Each row was made from one walk, in order. Every step used is in the known rows, and no mark comes twice. Write each row's walk.
Known rows
niso beku vovolap gavu: [19, -29, 1, 14, 9, 18, 4, -22, 17, 2, 42, -13, 12, -10, 2, -3, 20, -38, 14, 7, -29, -26, -11, 10, 4, 22, 17, -3, -36, -4]
gavu lume raferev vovolap beku niso: [-40, 47, -5, 10, -3, -26, 13, 19, 23, -12, -16, -13, -4, -11, 7, 2, -9, 36, -7, -11, -2, 5, 17, 0, 7, 8, -17, 20, 6, 19]
vovolap beku niso pumam meted vetaber: [21, -1, -20, 21, 4, -18, -2, 4, 19, -11, -34, 11, 24, 14, 11, -10, 4, -57, -2, 21, -13, -4, 12, -6, -2, -25, 13, -28, -2, -37]
pumam meted nezor: [8, -25, 12, 13, 12, 22, 21, 3, -13, 22, 8, -7, 24, 4, 38, 18, 6, 14, 17, 61, 25, 4, 3, -8, 25, 0, -6, 21, 1, -21]
niso pumam lume beku vovolap gavu: [5, -27, -15, -6, 13, 12, -30, -18, -14, -24, 6, 6, -11, 4, -34, 5, 3, -32, 29, 18, -13, 26, -19, -1, -22, 13, 4, -35, -14, 14]
beku niso pumam meted vetaber: [6, -2, -6, 12, 28, -40, 5, -3, -18, -13, -8, 11, 7, -15, -3, -37, 13, -52, 24, 20, -8, -1, 19, 19, 6, -34, 13, -17, -12, -27]
lume pumam meted vetaber: [6, -17, 33, -2, 0, 7, 3, 13, -29, 25, -5, -16, 0, 32, 32, -30, -7, 81, -7, 9, 54, -26, 28, 6, -1, -52, -17, -13, 14, -18]
lume beku niso pumam: [-3, 25, -25, -4, 19, -10, -16, -4, -12, -25, 11, 17, -13, -12, -50, -10, 22, -75, 3, 8, 19, -1, -6, -4, 8, -9, -5, -17, -13, -3]
niso beku vovolap gavu lume raferev: [-4, -19, -1, 17, 11, 11, 6, -17, 29, -7, 35, -19, 9, -16, -4, 6, 20, -22, 18, 10, -29, -22, -5, 7, 2, 32, 3, 2, -39, 13]
niso pumam lume raferev vovolap beku: [5, -22, -13, -4, 8, 3, -7, -20, -10, -14, -15, 18, -2, 11, -23, 19, -17, -35, 24, 9, -21, 32, -4, 3, -29, 1, 10, -24, 27, -3]
vovolap beku niso pumam lume raferev: [-3, 2, -24, 15, 9, -16, -8, 6, 22, -24, -33, 15, 7, 7, -10, 16, 3, -75, -2, 13, -29, 15, 5, 4, -11, -13, 22, -17, 4, -25]
pumam lume beku: [-19, 25, -8, -9, 2, 35, -19, -2, -11, -15, 22, 2, -24, -1, -28, 22, 10, -8, -17, 21, 6, 10, -16, -8, -6, 2, -24, -20, 3, 32]
raferev vovolap gavu lume: [-2, 21, 19, 6, -41, 12, 8, 12, 6, 16, 11, -25, 8, 4, 23, -16, -27, 62, -7, -28, 10, -7, 4, -11, -5, 12, 4, 31, 18, 11]
raferev vovolap beku niso: [17, 40, -8, 16, -30, -11, 14, 8, 10, 8, -15, 5, 26, 18, 23, -10, -15, -32, -30, -24, -3, -6, -8, 4, 4, -19, 20, 16, 26, -37]
raferev vovolap gavu lume pumam: [-5, 19, 24, 1, -42, 11, 6, 16, -2, 17, 8, -32, 6, 15, 28, -25, -31, 73, -7, -37, 21, -5, 9, -4, -9, 2, 5, 30, 17, 8]
nezor niso beku vovolap: [42, -19, -9, -7, 5, 6, 29, 6, 13, 37, 24, 28, -6, 7, 6, -11, 22, -1, -8, -30, 0, 0, -5, 16, 12, 19, 12, 0, 2, -4]
niso pumam meted nezor nopuf vetaber: [41, -50, 2, 0, 22, 3, 8, -25, -30, 9, 5, 12, 27, -1, 29, 2, 3, -38, 49, 36, 5, 14, -3, 2, 5, 12, 12, -23, 2, -22]
meted vetaber kure: [10, -6, 24, -27, -8, -27, -10, -11, -2, 34, -24, 13, -1, -5, 1, 6, -14, 43, -35, -17, 28, -23, 8, -9, -19, -40, -20, -13, 29, 34]
beku vovolap gavu lume pumam meted: [-17, -19, 19, 26, -2, -12, -16, 29, 18, -4, -4, -36, 3, 2, 29, -11, 14, 82, 0, 4, -2, -15, -19, 10, 11, 18, -4, 8, -43, 9]
vetaber kure: [20, -22, 10, -20, 9, -9, -9, 0, -14, 32, -19, 18, -7, -11, 0, 12, -5, 28, -32, -12, 21, 21, 0, 12, 7, -16, 6, 27, 45, 41]
gavu lume: [-12, 21, 0, -7, 14, -9, 6, 12, -8, 1, 12, -19, -20, -10, 24, -26, -1, 73, 1, -9, 3, 2, 23, 1, 23, 10, -12, 6, -14, 25]
vetaber nopuf: [28, -14, 2, -23, -23, 3, -5, 1, -1, 29, -17, -7, -31, -11, 28, -11, -11, 3, -20, -34, -18, 6, -19, 20, 11, -37, 0, 21, 29, -33]
nopuf vetaber: [30, -14, 35, -21, 1, -2, -4, -6, -17, 20, 33, 9, -9, -27, 43, 32, 23, 10, -3, -29, 2, -10, -7, 3, 4, 6, -18, -27, 17, -12]
niso beku vovolap: [26, -17, -9, 10, 21, 6, 12, -28, 4, 2, 41, -2, 10, -7, 4, -10, 24, -53, 9, 6, -28, -25, -13, 18, 16, 12, 12, -8, -32, -13]
meted pumam lume raferev: [-22, -1, 10, -29, 3, 21, 6, -19, -24, -12, -31, 21, -14, 16, -37, 13, -20, 55, -30, -17, -15, -12, 28, -19, -9, -20, -23, 8, 12, 0]
raferev vovolap beku: [31, 25, -4, 11, -37, 7, 12, 4, 8, 19, -13, 8, 24, 30, 28, 0, -22, 2, -32, -23, 5, -10, -11, -9, 3, -7, 12, 14, 37, -31]
niso beku vovolap gavu lume: [10, -18, -4, 14, 10, 14, 4, -19, 20, -4, 42, -24, 10, -11, 7, -12, 18, -24, 19, 7, -29, -20, -4, 10, 7, 30, 9, -3, -45, 8]
gavu lume beku: [-18, 42, -15, -6, 8, 7, -7, 9, -1, -12, 18, -17, -23, -8, -5, -15, 8, 43, -5, -1, 24, 0, 12, -16, 21, 19, -36, -6, -20, 37]
raferev vovolap: [22, 25, 10, 0, -25, -1, 17, 1, -17, 24, 7, 8, 8, 11, 21, -13, -19, 25, -21, -31, 15, -14, -11, 2, 7, -12, 9, 24, 36, -19]

Write each row's walk
[33, -54, -6, 0, 26, 6, 8, -21, -30, 7, 0, 9, 15, 11, 11, -3, -3, -24, 51, 45, 8, 24, 7, -2, 5, 1, 15, -9, 2, -29]
niso pumam meted nezor
[-5, 25, -25, 2, 19, -2, -7, -7, -10, -22, 7, 15, 10, -11, -31, -5, 21, -92, 11, 31, 25, -7, -14, -5, 16, 1, -4, -13, -21, 0]
lume beku niso pumam meted nezor nopuf
[-27, 6, -2, 3, 12, -31, -3, 1, -8, -26, -7, 4, -4, -21, -26, -10, -1, -67, 23, 0, -29, 23, 5, 22, -17, -16, 27, 1, -2, -6]
beku niso pumam lume raferev vovolap gavu
[23, -20, 0, -8, -3, 14, 21, 16, 18, 31, 24, 2, -8, 12, 12, -25, 13, 32, 0, -35, 8, 7, 11, 15, 2, 23, 9, 1, -10, 11]
nezor niso beku vovolap gavu lume pumam
[5, -21, 1, 8, 10, 15, 4, -15, 12, -4, 39, -31, 8, -1, 12, -20, 15, -15, 20, 2, -20, -19, 2, 16, 3, 18, 12, -4, -45, 5]
niso beku vovolap gavu lume pumam
[-12, -38, 3, -43, 10, -2, 19, -3, -5, 26, -6, 20, -5, 11, 1, 44, -10, -31, 26, 1, 13, 46, -5, 1, -17, 17, 23, 13, 5, -6]
meted nezor niso pumam lume raferev
[-15, 15, -1, 13, -11, -23, 10, 3, 22, -4, -30, 23, 11, 1, -21, 38, -13, -27, -9, -8, -1, -2, -3, -3, -14, -8, 4, 18, 44, -19]
lume raferev vovolap beku niso pumam
[-36, -12, 25, 4, -12, 10, -11, 25, 28, -1, 4, -28, -19, -19, -2, 21, -12, 87, 9, -3, 3, -8, 22, -24, -11, 28, -8, 25, -1, 42]
vovolap gavu lume raferev
[-24, 44, -24, -4, 20, -14, -8, 6, -5, -27, 13, -15, -18, -16, -17, -31, 12, -3, 12, 1, 11, 11, 17, -2, 16, 11, -23, -13, -32, 27]
gavu lume beku niso pumam
[-40, 4, 12, -6, 8, 11, -5, 3, -2, -7, 2, 9, -26, -12, -22, 47, 0, 21, -11, 17, -14, 11, -6, 2, -15, -2, -14, 0, 25, 29]
pumam lume raferev
[-7, 9, -4, 9, -7, 11, -31, 10, 21, -12, 11, -2, -8, -2, -31, 23, 24, 4, -19, 8, 22, -25, -41, -18, 8, 22, -22, -6, -27, 15]
lume beku vovolap gavu
[-17, -14, 14, 17, -3, -21, -17, 23, 24, -5, -2, -26, -5, -10, 19, -2, 14, 65, -5, -7, -17, -18, -27, 7, 10, 27, 1, 9, -44, 15]
beku vovolap gavu lume
[-1, 21, -13, 5, 5, 0, -23, 4, 7, -11, 11, 10, -9, 0, -30, 16, 29, -10, -25, 6, 23, -24, -44, -8, 19, 11, -25, -13, -24, 5]
lume beku vovolap
[-42, 29, 1, 6, -8, 3, 1, 7, 12, -13, -12, 6, -4, -5, -16, 40, -6, -16, -19, 11, -19, 15, -12, 8, -20, -7, -6, 5, 27, 13]
pumam lume raferev vovolap beku niso
[-3, 0, 6, -31, 1, 26, 7, -20, -36, -6, -20, 16, -13, 23, -20, -12, -20, 53, -31, -23, -18, -12, 27, -14, -1, -22, -15, 1, 2, -5]
meted pumam lume
[45, -43, -3, 2, 7, -3, -1, -21, -19, 13, -15, 10, 6, 7, 12, -25, -8, -2, 32, 25, 3, 5, 9, -1, -6, -28, -9, -31, 16, -26]
niso pumam meted vetaber nopuf
[-1, -27, -5, -44, 8, 11, 12, -6, -10, 21, 3, 17, -5, 16, 0, 32, -6, -43, 23, 2, 23, 46, -11, -4, -12, 19, 17, 4, -5, -5]
meted nezor niso pumam lume beku
[10, 1, -27, 12, 7, -10, -9, 5, 13, -21, -27, 11, 10, 11, 1, -3, 4, -75, -2, 10, -29, 14, 5, 5, -6, -15, 28, -22, -4, -28]
vovolap beku niso pumam lume
[-6, 31, 4, 7, -35, 1, -1, 7, 4, -3, 9, -21, 10, 3, 1, -24, -20, 12, 7, -23, 12, 3, 2, -9, -10, 13, 3, 19, 5, 9]
raferev vovolap gavu lume beku niso pumam
[-15, 5, 1, -21, -10, 35, -12, -16, -16, -22, -21, 7, -8, 23, -42, 0, -8, 45, -32, -14, -10, -16, 7, -26, -7, -4, -28, -5, -21, 7]
meted pumam lume beku vovolap gavu
[-24, 3, -9, -2, 34, -38, -3, -2, -17, -28, -7, 14, -14, -23, -28, -12, 9, -73, 22, 8, -29, 23, 8, 28, -8, -23, 25, -9, -7, -8]
beku niso pumam lume raferev
[-23, 14, -10, 0, 21, -38, 1, -5, -17, -25, -8, 13, -6, -19, -24, -16, 2, -75, 19, 2, -28, 23, 2, 30, -9, -24, 25, -3, 1, -13]
beku niso pumam lume raferev vovolap
[2, 23, -25, 9, 21, -1, -13, -2, -10, -23, 11, 13, -4, -10, -43, -11, 25, -66, 8, 28, 23, 0, -4, -6, 14, -8, -14, -18, -12, -4]
lume beku niso pumam meted
[36, 0, 25, -16, -5, -12, -1, -8, -17, 29, 0, 28, 19, -35, 44, 10, 9, 2, -33, -33, 5, -33, -23, 15, 15, 17, 3, -17, 33, 36]
nezor nopuf vetaber kure
[-26, 3, 27, 7, -24, -2, 7, 12, 20, 11, -9, 8, -3, -8, -21, 51, -18, 42, -14, -13, 12, -18, -5, -16, -16, 5, -5, 37, 49, 7]
lume raferev vovolap gavu
[-3, 32, 12, 7, -44, 17, 1, 11, 10, 9, 14, -24, 6, 5, 10, -10, -23, 50, -10, -24, 19, -7, -2, -18, -6, 18, -7, 25, 14, 17]
raferev vovolap gavu lume beku
[15, -11, -25, 17, 10, -11, 3, 3, 16, -11, -29, 7, 27, 15, 16, 4, 5, -81, 9, 28, -15, 15, 7, 0, 4, -12, 28, -10, -9, -43]
vovolap beku niso pumam meted nezor
[-15, 12, 2, -20, -15, 25, 10, -18, -11, -11, -40, 20, 1, 29, -30, 13, -28, 43, -39, -22, -16, -10, 22, -23, -14, -18, -20, 7, 20, -10]
meted pumam lume raferev vovolap beku
[25, -3, -23, 19, -7, -18, -5, 2, 26, -7, -45, 6, 18, 12, 17, -13, 0, -69, -5, 12, -21, 3, 6, 2, -3, -35, 10, -23, 2, -46]
vovolap beku niso pumam meted vetaber nopuf
[-21, -17, 20, 13, -3, -21, -20, 26, 17, -4, -4, -34, -5, 1, 23, -10, 10, 71, -4, -14, -7, -17, -22, 13, 4, 16, 5, 7, -45, 10]
beku vovolap gavu lume pumam
[23, -30, 2, 9, 8, 32, 36, 2, -3, 37, 19, 3, 26, 8, 34, 11, 13, 3, 21, 51, 27, 14, 12, -5, 23, 11, -2, 21, 5, -18]
pumam meted nezor niso beku
[-35, 36, 5, 2, -1, -17, 13, 12, 9, -1, -3, -12, -14, -13, 7, 3, -13, 67, -3, -14, 9, 1, 16, -3, 8, 13, -24, 23, 13, 27]
gavu lume raferev vovolap
[0, 16, 25, 15, -41, 18, 9, 18, -2, 17, 8, -36, 14, 16, 34, -26, -26, 81, -4, -16, 25, -5, 12, -5, -3, 2, -3, 30, 19, 4]
raferev vovolap gavu lume pumam meted
[13, -18, -19, -14, 21, 15, -20, -25, -31, -18, 11, 16, -17, 6, -34, -1, -1, -41, 28, 17, -4, 29, -7, -3, -18, 2, 3, -39, 2, 10]
niso pumam lume beku
[-32, 12, 8, 5, -13, 13, -19, 24, 23, -13, 15, -35, -16, -19, -8, -4, 2, 43, 5, -1, 12, -6, 17, -23, -1, 24, -10, 13, -26, 42]
vovolap gavu lume beku niso
